Each row comes from the steps of one walk. Every step used is in the known rows, and no mark comes twice. Write the walk behind each row, first mark first.
(in the rows, 128 means zero)
Known rows
S X: [127 104 143 106 138 115 105 139 144 124 131 150 166 136 128 122 102]
P S: [175 136 124 115 139 108  90 101 172 106 109 159 193 127  99 121  85]
B X S F: [148 112 154  96 138  93  77  82 129 132 145 167 100 107 127 140  81]
K X S F: [178 122 153  90  96  86  56  98 114 124 131 140 139 129  83 153  92]
B S K X: [172 121 130  82 124 139  79 105 181 100 149 147 149 109 177 197 122]
S B X: [109  98 127 103 171 141 116  86 161 121 150 147  89 144 193 151 136]
F S: [153 100 116 103 110 125  82 136 155 109 127 159 182 153 111 131  48]
S B: [112 101 108  95 165 148 126  96 175 125 148 146 115 167 158 143 130]
F S B X K: [133  81 131  91 140 137  75 121 193 108 146 160 144 173 170 164  80]
K X B S: [154 128 125  96  93 104  57 117 108  90 142 158 169 117 146 146 146]
X B S F: [129 128 104  78 130 104  93  96 165 117 156 200 153 120 146 127 121]
B X K: [130 106 157  84 134 114  81 156 133 111 169 147 104 140 170 161 122]
B S: [157 108 114  98 133 126 105  96 159 106 153 163 169 104 158 150  93]
P S K: [178 146 128  94 146 129  83 108 212 108 110 159 173 135 114 158 103]
X S: [152 110 118  85 122 115  74  95 146 116 140 180 173 132  71 130  89]
K X: [162 125 141 108  94 108  77 134  88 106 131 118 144 131 118 147 120]

Which walk is each row?
[157 138 137  77 113 142  77 145 158 112 135 124 118 147 140 190 143]  S K X
[157 131 133  92  97  93  62 109 116 104 143 157 151 119 142 149 134]  K X B S F
[156 133 132 111 143  98  73 103 185 102 107 187 217 126 113 111 106]  P S X B
[168 112 131  88 100 139  56 144 176 104 123 142 164 158 130 179  77]  F S K X
[160 110 138  94 110 113  54  90 128 106 133 141 150 139 111 161 125]  K X S B
[143 135 127  99  90 103  61 136  91  97 137 149 158 135 124 134 151]  K X B
[133  85 123 105 140 139  84 103 177 109 135 159 144 158 166 149  72]  F S B X
[155 118 138 102 171 120  82  85 211 106 128 161 153 145 156 153 115]  P S B X K
[146 144 129  71 110 138  66 146 161 106 139 146 127 149 143 180 164]  S K X B
[145 114 147  87 137 123  65 100 147 112 145 168 113 112 146 160 113]  B X S K
[150  90 142  81 140 121  85 124 192 107 161 168 183 123 174 168 103]  B S X K
[191 150 139  98 130 120  64 107 194 100 106 145 174 133 116 169 112]  P S K X
[126  95 158  79 137 116  86 174 171 122 155 153 164 166 135 150 116]  S X K
